Each row comes from the steps of one path. Every step used is in the known rows, and no mark comes twice. Write the path behind each row, first mark first.
In the rows, 128 means zero.
Known rows:
S-Q: [164  93 128 149 134 150 150 149 132 106 141 119  97 115 128 185 133 140
 143 113 107]
Z-V: [157  37 133 140 133 116 137  95 131 127 147 129 114 114 119 160 100 151
 139 140 109]
Q-N-T-S-K: [126 123 128  59 141 147 153 114 135  94 142 120  89 123 133 124  96  61
  81 105 147]
X-S-K: [133  89 129 180 131 129 163 107 113 120 136 108 106 116 133 125 123 122
 116 118 103]
Q-N-T: [138  71 132 101 144 140 145 114 138 114 136 135  91 121 126 160  96  93
  93 129 128]
V-S-Q-N-T: [164  76 133 102 148 140 167 165 134  90 143 120  83 123 133 186 117  99
  97 104 171]
S-T-N-Q: [141  40 144 145 142 138 157 124 155  94 158 134  49 125 123 212  79 179
 141 101  99]
N-T-S: [149 130 139  64 135 139 159 144 139  94 127 130  99 115 124 145 111 114
 107 121 126]
V-S-Q-N: [167  67 134 143 146 142 164 161 126  93 149 116 102 118 136 190 112 119
 124 100 174]
Q-N-T-S: [140 110 137  61 148 141 161 133 143  99 135 136  97 115 134 153  91  99
  90 117 150]
Z-T-S-K: [146 120 163  99 137 143 156 128 145  93 138 102  80 113 135 117  99 125
 132 110 117]
X-S-T: [146  65 149 173 141 134 179 132 128 125 121 126 110 100 135 201 111 188
 133 132 108]
T-Z-V-S-X: [187  63 138 146 133 119 163  88 120 128 128 132 124 101 114 157  81 134
 146 163 173]
V-S-T-Z: [153 112 151 141 136 150 161 105 114  98 113 139 111  90 125 204  98 192
 135 147 164]
Z-T-N-Q: [149  23 172 151 149 136 162 137 168  96 162 128  36 131 128 168  80 165
 150  93  87]
Q-N-T-Z-V: [148  59 140 102 148 143 147  65 141 139 132 153 103 100 128 169  77 129
  91 147 137]
X-S: [148  74 136 180 137 125 172 129 121 124 126 124 120 110 132 157 118 155
 125 136 101]
N-Q: [136  60 128 147 135 140 155 111 144 109 138 122  84 124 127 151  93 136
 136 119  98]
V-S: [157  85 132 143 130 122 150 135 112  91 136 121 119 117 121 157 112 140
 134 135 152]
X-S-T-Z-V: [156  55 161 175 144 136 177  80 130 150 112 145 118  85 136 213  88 218
 131 155 121]
T-S-Q: [171 133 133 110 134 153 160 168 143  94 137 125 103 113 131 180 126 139
 141  99 124]

Which path is each row?
[161  68 139 107 154 158 157  99 153 136 137 149  89 101 134 201 100 128
 101 125 140]  S-Q-N-T-Z-V
[164 101 133  66 149 139 176 140 147 109 135 129  88 121 130 148  77  54
 107 123 154]  Q-N-T-S-X
[149  51 152 182 145 127 174 144 132 112 142 135  84 112 129 212 106 193
 135 111 101]  X-S-T-N
[176  86 138 109 142 136 165 124 136 112 136 138 100 101 127 189 124 150
 116 132 164]  N-T-Z-V-S-Q
[141  99 125 139 125 126 144 115  99  86 141  99 107 115 120 124 116 105
 121 123 154]  V-S-K
[147  99 153 179 145 152 186 101 131 132 103 149 115  88 139 206 102 204
 129 148 117]  X-S-T-Z
[167  32 155 129 134 109 150 115 128 109 145 121 111 103 124 206  92 189
 138 139 158]  Z-V-S-T
[154  80 146 132 134 126 154 135 120  90 128 120 104 107 125 199 103 173
 138 134 155]  V-S-T
[169  91 175 103 157 156 176 177 168 103 140 120  75 116 153 193  93 135
 136  90 133]  Z-T-S-Q-N
[153  84 138 104 137 139 146  74 139 138 125 150 109 100 120 163 100 152
 110 160 118]  N-T-Z-V
[166 140 134  71 136 149 168 172 151  90 131 124  87 114 133 173 134 116
 117  99 128]  N-T-S-Q
[150  68 151 138 139 144 146  70 136 136 124 151 113  88 123 210  88 203
 139 155 122]  S-T-Z-V
[165  17 154 135 137 101 146 129 130  95 166 130  88 112 119 214  85 202
 140 121 157]  Z-V-S-T-N
[139  22 151 181 149 130 189 137 153 106 149 132  60 121 135 206  87 193
 135  98  96]  X-S-T-N-Q
[173 113 129 108 132 131 167 139 139 100 129 117 108 119 118 145  95  98
 145 132 137]  T-S-X
[153  50 169 147 146 135 146 147 150  99 156 127  60 120 124 171  98 165
 150 114  92]  Z-T-N
[154  55 144  96 152 130 159  82 128 119 135 147 108 101 132 170  78 128
  91 147 186]  Q-N-T-Z-V-S
[166  71 140 141 135 123 146  89 114 114 130 139 129  98 122 165  94 170
 132 154 169]  T-Z-V-S
